Known rows, with every step that occurs:
sesimu -> sugog -> kago: [  0  11  -9   8  19  -7 -19   5   3   4   2  -7   4  -4   1   0  -8  -6
   4   8 -13   4  11  -7   4  13  23  14   7  17 -12   6   2   8  -3 -10
   8   8  -5  -3 -10  -8  -2   3  19  -4  -4   5 -23  -6  -3  16   9  -6]
sesimu -> sugog -> vurut -> beti: [-19   8  -8  -2   3 -14 -10  11 -25  18 -17 -18  -2  16   2  21 -15   6
 -34  10 -15  -3  10 -14 -26  11  24  14  12  18   7  18 -13  -3   5 -10
  -6  -7  10 -31 -15  -5   8  14  27 -11  -2 -10  -5 -14  -6  16   2   7]
kago -> sugog: [-18  17   4  -9   2   3 -17  -3  -2   9 -13  -2  -6   2   6  13   8 -22
  -8   8 -11  -5  11 -20 -10   3   8  -3  -3   8  -1  -4   6   2   3  -2
   0  -7   4  -2 -12 -13   2 -15  10   7  -2   6   1 -10 -15   5   7   4]
mozok -> sugog: [-13  -4   0  -8  13  -3  -2   6   6  -3   6   3  -7  16   6  -5   2  -6
   2  10 -11  -4  -5 -13   0   4  12   0  -6  17 -15  -9  -8  11   8  15
 -11  13  -7  -1 -14   0   0 -16  11  -2   1   2  -8  -9 -11  -9  -5 -12]
vurut -> gola: [-27  -1   7  -3   6 -22  -3   3  -5   1 -10  -5   4   2  -6  13  10  -2
  -9   7  -5 -10  12 -13  -3  -7   3   8  -2   2  -3  -4   0  11 -24   8
   4   4   3   2 -11  -4   9 -22   9 -14   1  15   3  -4  -8   1  -5  -4]
mozok -> sugog -> raso: [-13 -11  -7 -10  12   2   5   3  13  15   2   8  -8   9  24 -12  12  -7
  -3   0  -8  -1  -3 -13   6   3  11  -9  -5   5 -22 -12 -12   0  -5  15
  -5  12  -7  11 -16   3   4  -7  -7  -3  -1   6  -5 -28  -9  -4  -5 -14]
sugog -> vurut -> beti: [-27   6  -5  -8  -4 -18  -7  15 -18  10 -22  -9  -8  19   8  16   2   6
 -28  12 -17  -7   7 -13 -28   5  11   7   5   7   6  12 -15   2  -2  -6
  -6  -3  13 -27 -11  -2   9   3  12 -15  -4  -6   5 -16  -9   5   3   6]
vurut -> sugog -> mozok: [ -9  14  -9  -5  10  13   3  20  11   7   1 -23 -10  27   8 -26  -3  -1
 -11  15  -5  10  -6 -23  -6  12  13  -7  -2  18 -23  10  -1  -9   1  13
   9  -7  -4   0 -12 -24  16  -9  18 -13  27  -2   5 -25   1 -24  16  -6]
kago -> vanag -> vurut: [-32   9  17  -6  -3   4  -1 -12 -13  10   3  17   6  -9   4   7   0 -10
   5  11 -17   4 -13  11 -20 -11  17  -2  11  -3   7 -10   6  21  12  10
   6  -2   8 -14 -11  -8  11  -7  12  -4  -4   9  -5  -5 -14  -5  -1   0]
kago -> sugog -> mozok: [-14  14  -3  -8   8  13 -19   4   0  17  -4 -14 -16  16   0   4   0 -19
 -15   5 -12  -3   8 -24  -4   6   7  -7  -2  16  -7 -13  -1 -19  -1   3
   2 -14   1  -7 -12 -24   4 -15   9   9   2   5   2 -26  -4   1  17  -1]
beti -> mozok -> sugog: [  3  -5   1 -14  10  -1   7   0   5 -13   2   2  -9  23   6  -4   5  -2
   5   5 -13   1 -12  -9  -4  19   8   6  -2  17 -21  -2 -16  14   6  24
  -6   8 -11   3 -21  11 -15 -21  -7  -1  -8  -7  -3   8  -8 -16  -5 -11]
vurut -> beti -> mozok: [-10   8  -3 -14   2 -20   3   1 -10  -2 -16 -10 -17  18   2   7   2   0
 -21   6 -16   6  -6 -10 -22  16   7  10  -6  12  -4  16 -16  13  -7   0
   3  -8   9 -15 -19  -1 -10 -16  -9  -8  -6  -7  15   8 -15 -10   1   3]
beti -> vurut -> gola: [-24  -2  10  -3   9 -30   6   1 -12   5  -3  -3   3   5  -7  14   8   9
 -19  14  -9  -6   7  -9  -2   6  -1  10  -7   3  -5   7  -2  17 -13  11
   2   8   3   2  -5 -13   6 -30   9 -19  14  23   7  -2  -1   6 -31  10]
kago -> vanag -> vurut -> beti -> mozok -> sugog: [-16  -9   9  -9  -4   5  19 -24 -12  -1   2  24  -1   5  11   0  -5   5
  11   6 -20  22 -35  11 -23   5   2  11  -4  18   2   4 -22  21  12  18
  -7   2  10 -14 -21  11 -10 -14 -15  -5 -12  -9  12  15 -17 -11 -17  -5]
vurut -> beti -> mozok -> sugog -> kago -> vanag: [ -1  -5 -11   2   5  -7   3 -20  -4 -16   3  16   0   7  21  -3  -5   2
  20   4 -24  24 -26   1  -8  12   9  19  -7   9 -12   9 -36  16   2  21
   2  17   0  -2 -22  21 -26 -14 -13  -4 -18  -8   4  16 -16  -3 -12 -17]
kago -> vanag -> vurut -> beti: [-38   6   9  -4  -6  -6   4 -16 -18  15  -8  19   2 -10   7   9  -4  -2
  -6  12 -17  17 -20   8 -28 -17  10   5   4   4  14   4  -3  18   7   1
   5  -9  20 -24 -11 -11  11  -7   9 -10  -8   5   8  -4 -20  -9  -7   7]
raso -> sugog -> kago -> vanag: [-10   7  -8   5   0   3 -25  -3  -9  -1   5   0  17 -18   7   7  12  -8
   5   5 -26   9  -8   0   5 -14  36  -1   2 -11  -4  12   4  19  -2 -12
   9   4  -9   6 -11   7  -4  -3  12   1  -3  17 -23  -5 -10   6   6 -19]
beti -> mozok -> sugog -> raso: [  6 -12  -5 -15   6   6  16  -4  14   7   4   4  -7  18  22 -14  14  -1
  -5  -3 -11   6  -9 -12   2  20   8  -6  -7  11 -28  -4 -21   0  -1  26
  -3   7  -7  15 -22  14 -11 -13 -24  -2  -7  -6   3  -8  -7 -12  -1 -14]
sesimu -> sugog -> raso: [-10   7  -9  -2  10   0  -2   1   0  28  -3 -11  -1   5  11   0  -3  -8
 -23  -4  -3   3   9 -11  -1  11  31  -5   7   6 -11  -1  -4  -3  -7  -1
   4  -4   0   4 -13  -9  10   3   7  -4   1   5 -10 -31  -8   9   5  -4]
kago -> vanag: [-25   9   2  -4   1 -13  -6  -6 -12   1   3   6   6   3   5  12   0 -13
  -4  11 -16   0  -6  -2 -13  -9  30  -2  11  -7  -7  -7   0  15   0  13
   6   4   3  -8 -13  -1   1  -8  17  -7   1   6  -9  -9 -19  -1  -2 -10]
vurut -> vanag: [-19  11  -3  -5   8 -27  -8   3  -1  25 -13  -2 -15   0  -6 -16   9  -7
   1  12 -14  -6   7  -8   0   6  17  -1  -1   0  -2   0  11   5 -10  -6
  -4  -6   5 -19  -9 -10   0 -12  20  -7  -1   1  -5 -10 -12   6  -8  -2]
sugog -> kago -> vanag -> vurut -> beti -> mozok: [ -6   6   2   2  -6  -7   4 -27 -14   1  -7  22   3 -14  12  -1   1   4
  15   8 -25  30 -21  14 -24  -2   2  13  -1   5   6  11 -21  21   4   5
  12  -1  16 -13 -16   8  -8  -9 -17  -7 -17   0   8  17 -15  -3  -5  -1]
sugog -> kago -> vanag: [-14   6  -5   7   6  -9 -16 -12  -7  -5   6  10   9  -8  10   4   4 -12
  12  11 -19   5  -1   3  -4  -2  22   0   6  -7 -12  -3  -6  10  -6   9
  17  16   0   0 -12   3  -7  -5  14  -6  -3  11 -15  -1 -13   4   6 -14]
raso -> sugog -> kago -> vanag -> vurut -> gola: [-21  -6  12   5  -6   2 -10 -17 -11   5   1  14  32 -39  -3   7  21   3
  19   6 -22  15  -4   9   8 -23   9  12   1  -6  15  11   6  25  -8 -13
  11   3   0   7  -9   4   6 -10   0  -6  -8  25 -10   3   0  10  -9 -14]

Rows:
[ -6  -7  -4 -12   4  -9  11  -3   1  -7  -6  -1 -17  25  11  -1   1   2
  -6   5 -14  12 -20 -12 -14  20   5  14 -11  22  -8   9 -24  17   2  11
 -11   4   2 -10 -23  10 -16 -20 -12  -5  -9 -10  13  12 -13 -16  -8  -7]
vurut -> beti -> mozok -> sugog
[  2  12  -5   5  14   0   0   2  12  -2   3 -10   1   5  19 -17  13   6
  -2  21 -13  13  -4  -9   1  27   6   5 -14  -1 -21  27  -7  16   1   6
  18  12  -5   8  -4 -17   5  -8  10 -18  29  11  -3  -2   2  -8 -21   8]
beti -> vurut -> sugog -> kago
[-16  -7   1  -9   5  -2  -5  14  -4   1  -1  -2  -4  23   7   2   6   3
  -4  11 -12 -14   1 -13 -14  11  13   2   5  15 -15  -6 -11  -2  16  19
 -14  13  -7  -6 -15  11   4   6   9  -5   0  -4 -10 -17  -2   5  -1 -11]
mozok -> sugog -> vurut
[-12   6  -5  -7   5  11   9   5  14  16  -4  -9  -2   5  28 -24  21  -4
 -15   7  -4   5   2 -20  -4   9  14 -15  -6 -10 -20  12  -2  -2  -7   8
  12  -3   2  10 -12 -15  14  -2   3 -17  21  -2   5 -27  -4 -18   5  -5]
vurut -> sugog -> raso
[ -9   8  -7  -8   6   5 -17  20  -4  17   1 -28  -5  15  -7  -4   8  -4
 -24   7 -16   5  -7 -19   7  -4  27  -9  -1  16  -8   8   8   2   1 -13
  -6 -16 -11   0 -10 -15   7 -10  15   6   7   9 -12 -27   1 -11  19 -14]
raso -> sugog -> mozok
[-12  -7   5   4   8  16  -6 -16   4  -2  15  34  14 -15  11 -13   1  -5
  39  12 -19  12 -21  14   0  -7   5   6  -1  10  -9 -13 -11  18  14  18
   4  20  -2   1 -13   7  -1  -5   3  -2  -9  11 -17  -3  -7   1 -13 -15]
mozok -> sugog -> kago -> vanag -> vurut
[  7  -9   1  -1   4   3   6 -14   9  -5  -6  24  -8  -2  12 -19   7   8
  18   8 -23  21 -21   8 -11  11 -17  19 -16  31  -1   9 -27  19   7   0
  -2  11   3 -10 -18   9  -6 -14 -21  -5 -21   0  10  12  -3  -8  -8  -1]
vanag -> vurut -> beti -> mozok -> sugog -> kago
[ -9  13   4  -6   6  26   4  19  12  19   1 -10  -8  14   4 -33   1   4
  -2  16  -6  12 -11  -8 -12   6   1  -6  -4  23 -11   7   4  -1   4   7
   9 -14   1  -5  -9 -32  25  -5  13 -13  22   2   7 -25   3 -25  12   2]
vanag -> vurut -> sugog -> mozok
[-22  13  12  -6  -2  18  10 -11   0   4   4  12  13  -4  16 -15   6  -2
   7  12  -9  15 -18   1 -21  -3  14  -1   7  -3  -4  10   8  15   9  13
  14  -9  10  -6 -11 -16  20  -4  15 -15  15   0   4  -5 -13 -15  -3   1]
kago -> vanag -> vurut -> sugog
[-30  -3  23  -8  -1 -10   1  -8  -7  12  -8  13   8 -13 -10   4  13   2
   6  10  -8  -1   9   1  -7  -8  -9   7   0   8   9  -4   5  17 -14   0
   5  -2  11  -7  -9 -13  25 -19   7 -12  -2  16   6  -8  -5  -2  -6   0]
vanag -> vurut -> gola
[-11   2   7   4  -4  15 -18 -13  -6   9   3  14  22 -28   7   1  17  -6
  12   8 -30  16 -15  13   0 -18  25  -2   0  -4   7  11   8  25   8 -19
   9  -2  -3   3  -8   1   9  -1   7   3  -8  18 -19  -5  -7   5   4 -13]
raso -> sugog -> kago -> vanag -> vurut
[ -1  -3  -8   3  22  -2 -11  -2  16  -8   4  10  -2   4  12 -12   5  -7
  21  13 -18   2  -3  -8  12   7   3   7 -10  16 -18  -6 -11  11   2   9
   0  23 -12   8 -13   8  -9 -11   4  -4  -1   7 -14  -9  -4  -1  -4 -17]
mozok -> sugog -> kago
[ -1   8   2  -1   7  16  -4   3  19   6  -2   8   6 -15  18 -29  17   3
  22  19 -13  14  -4  -3  -4   6  -1   1 -10   7  -7  14   0  15   3  -6
  20   5   1   1  -8 -16  14  -2  11 -16  14   6  -1  -7  -1 -12   8  -2]
vanag -> vurut -> sugog -> kago
[ -9   7  -2 -12  -9 -17   1   5 -23   5 -26 -11 -11  25   8  14   5  11
 -25   9 -21   0   0 -11 -37  19   9  13   1  12  -3  19 -25   0   1   3
  -4  -8  10 -22 -18   8  -3  -2  -4 -12 -10 -17  13   0  -9  -4   7   2]
sugog -> vurut -> beti -> mozok
[-16   0   8  11   4  -4  -3 -22 -12   7   3  19  31 -28  -6   7  -7   1
  24   5 -12  17   1  12  -1  -8   9  21  13   9   9   3   0  15 -15   0
  15   6   5  -5 -10  -5   9  -5  10 -11  -6  19 -15   4  -5  18 -15  -7]
sesimu -> sugog -> kago -> vanag -> vurut -> gola
[-14  13  11 -10   1  16   6   4  10   9  -2   2   2   1   9 -22  11   0
   4  20  -6   6  -7  -8 -18   4   4  -3  -3   8  -5  10   8  16   9   2
  10  -8   4  -5 -10 -23  23  -7  14 -16  15   1   8  -8  -5 -19   3   4]
vanag -> vurut -> sugog
[-21 -11   0   8   3   5   0 -19   0   2   3  33   5 -13  17  -8  -1  -1
  25  11 -21  21 -28  13  -9  -8   1  13  -6  12   4  -2 -23  15  10   7
   0  15   6  -9 -14   5  -2  -7   0  -6 -11   5  -2   0 -15   2 -16  -8]
mozok -> sugog -> kago -> vanag -> vurut -> beti
[-21 -20   9   6   6   0   2 -26   2  -8  11  37  23 -24   3  -6   5   1
  35   9 -15  14 -13  11   6 -11  -9  13  -3   8  -1 -11 -12  20 -12  24
   3  22   1   9 -13  13   4 -15  -3 -10  -8  18  -5   1  -4   8 -23 -17]
mozok -> sugog -> kago -> vanag -> vurut -> gola
[-17   9   2  -3   9 -29   0   6  -7  29  -4  -3 -17   5  -7 -14   4  -1
 -11  12 -16   0   1   0   1  23  12  -3 -12   1  -4   8   7  13  -1  -5
  -5   0   3 -17  -2 -18  -2 -15  15 -10  11  12  -1  -5  -5  12 -31  10]
beti -> vurut -> vanag
[ -7  -9   9 -16  -1   6  11 -13   3   3  -7  16 -11  13  10  -8   5   6
   1   7 -16  16 -25   3 -19  10 -10  15 -10  29   3   6 -21  22   9   8
 -11  -3   8 -15 -21   2  -2 -17 -15  -7 -11  -6  19   9  -8 -18 -10   3]
vanag -> vurut -> beti -> mozok -> sugog
[ -1   4  -9   2   7  -1 -26   9   3  -1  -3 -11   6 -11   3   0  21  -6
  -3   9 -24   4   4 -11  11  -5  27   2  -6  -1  -6  16   5  16  -1 -26
   4   1 -12  10  -7  -2  -2  -5  11   1  -2  16 -19  -9  -1   0  16 -16]
raso -> sugog -> kago
[ -2  14  -7  -2  16   2 -11  18  -4  21   7 -23  -5  24  -9  -4 -21  -2
 -21   7  -6   2   5 -15  -2  15  26   2  11  31 -12  -4  -2  -9  -2   1
   3 -13  -7 -13 -11 -21   7  -2  24   0   7   2 -13 -27  -1   3  18  -2]
sesimu -> sugog -> mozok
[  7  -7 -14   1  11  -7   1  -8  12 -14  -7   6 -11  11  15 -12   6   7
  14   8 -20  17 -15  -9  -2  17  -1  19 -16  23 -15  11 -33  15  -4   7
  -2  15  -4  -2 -21  15 -21 -15 -14  -3 -15  -7   3  11  -8  -8  -3 -12]
vurut -> beti -> mozok -> sugog -> kago
[  6  -6   6  -1   2  15   6 -27   4  -8  13  31  10 -12  13 -14   5  -1
  43   9 -23  19 -26  19  -9   7   1  10  -1  12 -13  -6 -19  24  15  24
   6  19  -3   6 -18  21 -13 -13 -15   0 -17   3  -9  17  -8  -4 -12 -16]
beti -> mozok -> sugog -> kago -> vanag -> vurut
